What can hang from each mark:
k245: k995
k340: k162
k540: k863
k748: k125 k995
k632: k540 k995
k162: k662 k863
k863: k101 k125 k162 k540 k995
k101: k748
k125: k340
k662: k995
k995: k245 k632

Each row was made from one small tree. The marks that hang from a mark follow it in brackets, in the order of their numbers. Every link used is in the known rows. Write each row's tree.
Known rows:
k540{k863{k995}}: [  8  -4  -7  -5   9  14   4   1   4   9  10   7   2  16 -11   5 -45  -5
   3 -14  10 -14   9  -9  -5   1  14  11  -7 -13   6  -3   5  -2  -2  17
 -10   3  -2  -3   4 -17]
k245{k995}: [ -2 -21  -6 -20   2   3   4   2 -12   8  -1 -19  -6  -7  -8   3 -35   0
   0   2   3 -14 -11  -3   1 -13  -4   6   0   9  -5  15   6   2  -8  19
   6  12  -9   2   2   0]
k748{k125}: [ -1  -8  -7   2  -7   1  -5  -1 -15  12   3  -8   4 -13  -1  -2  -8  -4
   3  -3   4  -4  -9  -7   4  -2  11  -6   1   6   3  13  13  -8  -7  32
  -7   6  -5  -1  -1  -2]
k245{k995{k632{k540}}}: [ -8  -9  -4   1  25  10  12   9  -3  -5   0 -37   4   7   2   2 -28  12
  -1   3   1  10  -7   4  -2   0   6   7   6  -9  -8  24  -6   9  -9   6
  12  19   2   2   1   2]
k995{k245 k632{k540{k863{k101}}}}: [ -2  15  -2   9  18   8   4  10  17  -8   3 -22  -5  21  16   4   2   7
   5  -8   3   6  17   8  -8  18   4   2   1 -34  -9   9   2   5   6   7
   1  11   3   4  -2 -10]
k340{k162{k863{k540 k995}}}: [ -4   3   1  -4 -16  -7  -2 -13  -5 -16   2 -17   5  16  -7   5  -9   1
   4   0   9 -10  10  -4   1 -15  -1   6   0   7  12  -7 -32  12  22   5
  -1 -23   0  -2   8  -6]
k995{k245 k632{k540{k863}}}: [ -7   7  -1   4  20   7   4  13   8  -7   4  -9   2  22   4   6   2   7
   3 -11  13  23  12   1   0  10  10   5   5 -17  -7   2  -7  16   5   1
   2  24   2   7  -3  -6]
k101{k748{k125{k340} k995}}: [-14  -8  -2  -1 -21  -6  -6  -1 -15  17  -7 -11   2 -19  -4  -3  -1   2
   6   9  -2  -5 -23   0   2  13   5 -10   6  15  10  31  19 -14  -3  41
   1  11   0   5  -3   5]
k995{k245}: [-12 -10  -3 -19   3  -4  -3  -2 -11   6   1   2  -8   5  -8   3 -13  -5
   1  -7  13  -3   1   0   4  -9  -3  -5  -3   0   1   1   1   5  18   5
  -6   3 -11   8  -2   2]
k863{k125{k340} k540}: [  1  -4   4   0  -4  -2  -7  -6  -1   0  -2  15   3   6 -14  -2  13   5
  -1  18 -10   0  -8   3  -2   0 -10   1  -4   3  -3  11   2  -7   1  13
   2   0   4  -3   1  -7]
k245{k995{k632{k540{k863}}}}: [  5  -4  -6   4  20  13   9  18   8 -11   3 -32   4  14   0   5 -26  12
   3  -3   3  12   4   0  -5   8   9  16   8 -10 -14  21   2  14 -20  16
  12  30   5   0   0  -6]
k995{k245 k632{k540}}: [-16   3   0   3  26   4   5   5  -4  -5   1 -19   2  17   6   3   2   6
   1  -3   8  18   3   7   1   4   8  -3   3 -17  -1   5 -16  13  16  -7
   3  12   1   8  -3   1]
k540{k863}: [ 10  -9  -5 -12  -1   6  -3   5   2   5   4   8  -2   7  -5   2 -25   0
   0  -9  11   9   2 -11   0  -4   7   8  -3   1  -2   4  18  -5  -1  18
   2  11  -3  -4   2 -12]
k340{k162{k662}}: [  1  -9   3  -6 -13  -8   1  -2   0  -6  -1  13  -4 -13   5  -3   8  -6
  -2   5   7 -11  -1  -1   9 -25 -19   3   6  12  -4 -31  24   4  -5 -24
   0 -12 -11 -11   4   0]
k340{k162{k662{k995{k632}} k863}}: [  8   6   6  14 -25  -3  -3  -2   3 -19  -4  -7  -1 -17   5  -3  22  -2
 -10   1   2  -3   2  -4  14 -18 -20  -8   7  24  -5 -32 -18   5   9 -46
   9  -9 -10  -2   1  12]
k125{k340}: [ -7 -15   1  -1 -10  -2  -4  -1  -5   9  -4  17   1   3  -7  -4  -2  -1
  -3   5  -4  -1 -16  -8   5  -5 -18  -7   0   9   3  -4   8  -6  12   7
   5  -1  -2  -1   0   0]
k125{k340{k162}}: [ -8 -14   6   4 -31 -11  -6  -2   3  -5  -8  18   5  -2   7  -6  32   2
  -2   8  -5   0 -12 -13   7 -12 -27  -6   5  10   3 -21  11   6  15  -7
  11 -12   2  -4   1   1]
k340{k162{k662{k995} k863}}: [  4   2   6   2 -36  -8  -7  -5   0  -6   0  13  -8 -22   3  -1  23  -4
  -9  -1   8 -14  -3  -4  12 -23 -28  -8   5  35  -1 -32  -1   9   5 -26
   2 -14 -11   0   1  15]
k748{k125{k340{k162{k863}}}}: [ -9  -4   4  19 -52 -20 -16  -5   1  -5 -12   1  10 -20  13  -4  56  -1
   2   4  -7   2 -13 -10  12  -9 -23 -17  12  31   6 -34   4   0  16   3
  11 -20   3   0  -2  11]
k101{k748{k995}}: [ -6 -11  -5 -30   8   1   0  -3 -13  13   0  -7  -4  -2 -10   0 -43   3
   0   4   9  12 -15   0  -4  -2  13   0  -2  11   8  31  14  -8   3  17
   1  10  -1   4   2   0]
k245{k995{k632}}: [  2 -17  -5  -9   8   5   6   7 -11  -3  -5 -38   1   2  -6  -1 -41   3
  -2   3  -2 -10  -6  -1   0  -8   5   6   1  -2  -8  19  -6  -1  -2  -2
   8  18  -4   1   2   0]
k995{k245 k632{k540{k863{k162}}}}: [  4   0   0   5  17   1   0  17  -1 -16   1  12   6  17   9   3  14   5
   2 -10   6  54  13   0   3  11  11   9   0 -10 -10 -11  -9  10 -17 -17
   3  20  10   3  -5   1]
k995{k632}: [  3 -11  -2  -6  12   5   4   1  -7  -2  -1 -16   5   5  -3  -4 -25   2
  -4   1  -1  11  -4  -5   3  -7   9  -2  -3  -6   0  10  -9  -3   8  -6
   4   7  -1  -3   2  -6]
k125{k340{k162{k863{k101}}}}: [ -1   0   6   0 -44 -18 -13  -7  13  -6 -12   1  -3  -9  16  -5  44   2
  -3   6 -14  -4 -10  -3   2  -9 -33 -15   4  14   0 -30   6  -7  23  -9
  15 -32   2  -2   3   7]
k662{k995}: [  2  -9  -3  -1   1  11  -2  -3 -11  12   9  11  -6  -7 -12   0 -25   0
  -6  -6   6 -10 -12  -9   4  -1  -4  -4  -7   4   3  24  -4   1   2  15
  -3   9  -7   4   0   2]
k101{k748}: [ -3  -4  -4 -15   3   3   3  -3 -15  14   1  -1  -2  -4   5   3 -16   2
  -4  -1   9  14 -13  -1   4   1   1  -7  -1  18   1  22   7   2  11  31
  -4  16  -1   2   2  -8]
k863{k101 k162{k662}}: [ 18  -6   0 -12  -5  -1  -2   0  -6   4  -1  15 -13 -17  10  -5  -5  -8
  -2   3  -9   9  -1   5   2 -12 -17   2  -6   7 -10 -13  23 -16 -23 -18
 -11 -15  -6 -12   3   4]
k632{k540{k863{k162}} k995}: [  9   3  -5   2  14  -2   9   8   0   1   6  34   6  13  15   1  13   1
  -5 -10   4  46   3  -5   2  11  10  12   3  -1  -2   3   8  16 -23  10
   2  12  22  -7  -2  -2]

Which tree is each row?
[  7   1   6 -14 -19 -18 -12  -9   8  -5  -7  18   4 -20   7  -4  48  -1
  -8   6  -5  22  -3  -5  -1 -17  -4  -7   2  32   1 -36  11   5  11 -29
  12 -27   2  -3   1   6] | k340{k162{k863{k125}}}
[ 30   1   1   2  15  11   3   7   6  -7   1  28  14   2  -1  -2  -6  -3
  -2  -4 -12  20  17  -7  -8   9  26  16 -13  -9  -2 -15  -9 -10 -29 -29
  -7   0  12 -10  -1  -7] | k540{k863{k125 k162 k995{k632}}}
[  1  -4   0   0  10   7   5   1 -23 -17   2 -16   7  27 -10   5 -25  -2
   6  -3   3  10  21   6   5   0  15  11 -11 -22   4  12 -51   9   2  -8
 -16   6   5   3   0  -5] | k863{k162 k540 k995{k245 k632}}
[-11 -15  -1 -21  17  -5  -1   3  -8  -8  -3 -23  -3  11 -15  -3 -39   0
   4  -1   7   4   3   0  -1 -10  19   1  -3 -17   7   5  -8  -4  12 -25
   2   4 -11   9  -3   9] | k748{k995{k245 k632}}
[ 24   6   1   1  19   8   4  -1   4  -2  -2  12   5  -7  10  -7   2  -3
  -4   5 -25   5   9   4 -13   9  19   2 -18 -20   0   3 -13 -19 -16 -30
  -7 -19  10 -10   2  -1] | k863{k101 k125 k162 k995{k632}}
[-13  -9  -5  -5   4  -6  -3   1 -13  -2  -4 -39   2  -4 -12  -3 -21  -3
  10  -1   4  -3   5   1   1   1  26  -6   2 -14   9  15  -3 -11   1  -3
  -4   8  -8   8  -7   9] | k748{k125 k995{k245 k632}}
[ 24   7  -3 -10   5   5  -5   1  21  10   2  15  -8  -8   4  -1   6   2
  -2   0  -9  -6   6  -2 -14   8   4   3  -8  -7  -9   2  37 -20 -10  13
  -5  -8   1  -7   1 -14] | k540{k863{k101 k125}}
[ -4  -4  -6  -3   4   1   1   1 -15   4  -5 -38   7 -12   1  -3 -20   3
   4   5   2  11 -11   0   1  12  31  -7   4   1   7  39   6 -14  -4  23
  -2  18   2   3  -2   3] | k101{k748{k125 k995{k632}}}
[-12  10  -3   0  19  11   8   5   5   5  12   7  -2  26  -6  11 -18   0
   9 -18  20  -8  15   2  -6  12  11  11   0 -22   6   2  -6  16   0  19
 -12  12   0   7  -1  -8] | k632{k540{k863{k995{k245}}}}
[  7   6   9 -12 -16 -20  -9  -7   9  -6  -6  26  -1 -29   7  -5  49  -8
  -9   8  -2   7   1   1   3 -26 -17  -4   7  38  -5 -55  22  -1  -2 -45
   5 -28  -7  -8   1  11] | k340{k162{k662 k863{k125}}}
[-21  10   0   9  31   9  15   2  -4  -3   7 -20   6  26  -1   4 -19   0
   6  -9  10  -8   8  10  -4  10  16   1   0 -34   7   7 -34  15  14  -7
  -7   7   2   8  -1  -2] | k863{k995{k245 k632{k540}}}
[ -7  21  -5   1  16  -2  10   3  15   7   7   0 -13  15  21   7  10   0
   3 -14   9 -11  14   9  -6  18   1   2   4 -27  -5  12  13  15  11  28
  -2   6   7   3  -1  -7] | k632{k540{k863{k101}} k995{k245}}
[  5   4   2 -15   5  -8 -11 -11  -5  -2  -2  -6   1  -2 -13   4   4   1
  -4  11  -1  19  -1   2  -3 -10   6  -2  -4  25   0   9 -11   1   8   7
   4 -11   1   0   4  -2] | k162{k863{k125 k540}}
[ 13   9   5  -6  -3  -1  -8  -7   3  10   3  29 -10 -30  -9   1  15  -8
 -12   2  -2  -9  -6   4   3 -11 -15  -8  -2  39  -5 -25   2  -4 -10 -22
  -5 -10 -14   0  -1  15] | k162{k662{k995} k863{k125}}
[-26   9  -3  -5  22  -8  11  -2  -7   6   5   5  -5  13  10   3  13  -4
  -1  -8  13   1   2  10   4   3   4  -3   6 -13   4  10  -9  30  17  17
   1   9   6   7  -3   2] | k632{k540 k995{k245}}
[ 16   5  -1  -5  16   8   4   0  12  11   8  24   3   4 -10   2 -22  -4
   1  -8   0 -17  10  -6 -11   8  18  12 -10  -7   3  -2  11  -9 -11   8
  -9   0   0  -6   2 -15] | k540{k863{k125 k995}}
[  0   8   5   2  -8  -3  -7 -12  -1   1  -1   8   6   8 -18   2   7  -1
   0   8 -10 -13   0   2  -4   0  -6  -1  -3  12  10  -2 -31   0  15   7
  -1 -18   4   0   4  -1] | k162{k863{k125{k340} k540 k995}}
[-22   0  -4   3  19  -5  -1   4  -8  -3   0 -36   6   3  -5   0  -3   6
  11   0   6  13  -1   8  -2  12  28  -3   7 -21   9  23  -4  -1  -4   2
  -2  10  -1  11  -6  10] | k748{k125 k995{k245 k632{k540}}}
[  2   4  11  20  -9  -4   5  -3  14 -16  -8  16  16   0   7  -9  35   1
  -3  13 -19 -21   0  -3  -4   1  -6  -2  -1 -15   3 -31 -10  -2   5 -34
   6 -19   9  -8  -1  -3] | k863{k125{k340{k162}} k995{k632}}
[ 27   5   4  -1  -5   6  -5  -1   3   9   3  43 -16 -37   6  -5  23  -6
  -9   9 -19  -5   0   5  -5   2 -15  -1 -13  11 -14  -7  23 -19 -36 -30
 -14 -11  -3  -7  -1  12] | k863{k101 k125 k162{k662{k995}}}
[-11  -7   0  14 -14  -2  -2   3 -12   3 -11 -26   9 -11   0  -6  -3   6
   4  12  -9   5 -19   1   4  17  12 -10   8   6   8  36   3 -19   6  24
   7  17   5   4  -3   5] | k101{k748{k125{k340} k995{k632}}}
[-15  18  -3  11  27  12  14  -1   8  -3   6 -30  -3  22  12   3 -14   3
   7  -6   2 -23  10  15 -11  16  11  -3  -4 -45   4  16 -28   3  16   1
  -9  -6   3   6   1  -5] | k863{k101 k995{k245 k632{k540}}}
[ 10  12  -2  -7  14  10   4 -13   2   7   8 -10  -6  11  -9   2 -23   0
   4   7  -8 -37   8  10 -17  10  11   5 -15 -26   3  31  -8 -13   2  21
 -15 -18   2  -5   7 -19] | k863{k101 k125 k540 k995}
[-11 -18  -3   2 -15  -7  -8  -2  -8  13  -6 -11   4 -10 -16  -6  -9   0
   8   8  -7  -8 -17  -6   0   3   4  -6   4   3  12  12  19 -20  -5  18
   2  -3  -5   2  -3  10] | k748{k125{k340} k995}
[ -1   6   4   5  -8   1  -4  -1 -10  -8  -1  -9 -12 -13  -5   2   2  -9
  -7  -8  10  -6   9   6  14 -12 -19 -12   3  19  -5 -20 -31   5  12 -31
  -3   6 -18  12  -4  15] | k162{k662{k995{k245 k632}} k863}
[-13  14  -4  -1  19  -4  10   5   5   3   7  12  -4  21   8   7  10  -3
   1 -16  17   5  12   4   1  11   7   6   7 -12  -1   6   5  25   8  26
   0  18   6   5  -4  -5] | k632{k540{k863} k995{k245}}
[ -9 -10   3  22 -42 -11  -9  -3  -2  -2  -9   5  10 -16  11  -5  46   1
   3   7  -8  -8 -13 -12  10  -2 -18 -12   9  10   3 -15  21  -2   4  13
   4  -8   3  -4  -2   1] | k748{k125{k340{k162}}}
[ 17   1   2   4  23   9   4  -3 -11 -11   2   8  14  11 -11  -2 -11   2
  -1  11 -14  17   8   4  -6   6  25  14 -14 -14   1  17 -30  -3 -15 -16
  -8  -4  13  -7   2  -7] | k863{k125 k162 k540 k995{k632}}
[  3  18  -7   0  16   6  12   2  17  12   9  -3  -5  15  21   3   3   3
  -1  -9   1  -3   4   3 -10  18   5   4   2 -23  -4  18  18   9   8  37
   2   2  16  -6   2 -12] | k632{k540{k863{k101}} k995}
[ 26 -10   1   1 -13  11  -4  10  -4   2   8  45  -8 -13  -7   2 -10  -6
  -5  -7   5  12   5  -9   8  -3 -14  11  -5  20 -11  -9  16  -1 -35 -12
  -9  14  -6  -5  -2   4] | k540{k863{k162{k662{k995}}}}
[ -7  18  -4   4  18  13   9   2  17   4  13  -7  -9  22   8   9 -14   1
  11 -17  11 -22  17   7 -14  19   6   8  -5 -36   1   8  -3   6   5  28
 -15   0   1   6   2 -12] | k632{k540{k863{k101 k995{k245}}}}
[ -8  12  -4 -14  -6  -5  -1 -10  -2   8   2 -19 -13   6   2   5 -15 -10
   5 -16   5 -29  12   9  -4  -4  -4  -9  -7  -6   8 -14 -22  -1  30   3
 -11 -24  -7  10   3   5] | k162{k863{k101 k995{k245}}}
[ 16 -10  -3   5  13  10   6  20   1 -15  -2 -11   9  10   7   3 -14  11
   0  -3  -4  43   6  -4  -1   9  11  21   4  -1 -15   8  -1   9 -37  -3
  11  26  12  -2  -1   0] | k245{k995{k632{k540{k863{k162}}}}}
[ -9 -14  -1  11  -8  -4  -5   2  -7  -2 -10 -25  10  -5 -11  -9 -13   2
   7  10 -13   0 -14  -4   2   5  14  -6   4  -8  10  19   7 -23  -4  -1
   6   2   2   0  -4   7] | k748{k125{k340} k995{k632}}
[ -1   5   5  -5 -21  -9   3  -9   2  -6   0   2  -1  -9   1   0   8 -13
  -1  -3   9 -19   5   0   7 -27 -16  -1   6  18   7 -46  -7   6   7 -30
  -3 -30  -7  -7   6   7] | k340{k162{k662 k863{k995}}}
[ 15   0  11  10 -28 -12  -5   3  24  -8  -6  47   1 -16   8  -6  55  -4
  -3  12  -8  -9   2  -5   3  -7 -29   7   9  15 -13 -53  49  -4 -18 -31
   3  -9  -2 -14  -1  -3] | k540{k863{k125{k340{k162{k662}}}}}
[-24 -14  -2  -2 -19 -14 -11   0 -11   9  -6  -6  -3  -8 -13  -3   1  -4
  11   3   0 -16  -8   1   4   2  -1  -8   4  -3  10   2  11 -10   1  11
  -2   2  -9  12  -7  14] | k748{k125{k340} k995{k245}}
[  3   4   2  -2 -13   4  -7  -8 -12  -2   6  -9 -12  -3 -17   7 -22  -2
  -5   3  10 -10   2   4  11 -15 -18  -1   0  28  -3  14 -24   3   6   6
  -6   1 -13   4   4   5] | k162{k662{k995} k863{k540}}
[ -7   4   9  10 -37 -13  -2  -8   7 -10  -7  16   3  -7   3  -2  24 -10
  -2   2  -2 -27  -1   0  11 -21 -32  -3   9  19   8 -60  -4   5  10 -33
   3 -29  -6  -6   5  10] | k125{k340{k162{k662 k863{k995}}}}
[ -4  10   0  17  13  16   3  12   6  -9   9  -3  -2  16   1   7  -3   8
  -1 -13  14   7  10  -2   1  21   6   2   1 -17  -6  17 -16  22  -1   7
  -2  32   0  13  -6  -1] | k662{k995{k245 k632{k540{k863}}}}
[ -4 -10  10   9 -30 -11  -2  -2   5  -8  -8  25  -1 -11   6  -7  29  -4
  -2  14  -1 -15 -10  -4  13 -19 -37  -2  10  13  -4 -38  25   3   3 -22
   5 -13  -7 -10   3   5] | k125{k340{k162{k662}}}
[ -4   3   0  16  20  20   8   4   0   0   8 -13   4   8  -2   1  -8  12
  -6  -2   2  11 -10  -2  -1  11   7  -4  -1 -12   0  36 -19   9   2   3
   4  20   3   4  -1   3] | k662{k995{k632{k540}}}
[  1   0   5  -5 -13 -15 -13  -6   6   8 -10  29   4 -15  -5  -4  35  -2
  -8  10 -15  15 -13  -2   1  -7 -17 -13   1  33   1 -28   3  -5  11 -13
  12 -17   2   1  -1  11] | k162{k863{k125{k340}}}
[ 19  20   0  11  28  11   3   6  29  -1   3  -3   2   4  14  -1  14  13
  -2   5 -13  16   7   4 -18  22  15   3  -2 -23 -12  17  22 -11 -15  -2
   4  -1  12  -8   0 -11] | k995{k632{k540{k863{k101 k125}}}}
[  2  18   4   6  -3   6   6  -8   7  19  -4  17  -4 -11  10  -1  17   0
  -2   9 -17 -32 -10  10 -12  22  -8 -11  -7  -4   2  14   8 -18   3  23
  -6  -6   6  -1   3  -8] | k863{k101{k748} k125{k340} k995}
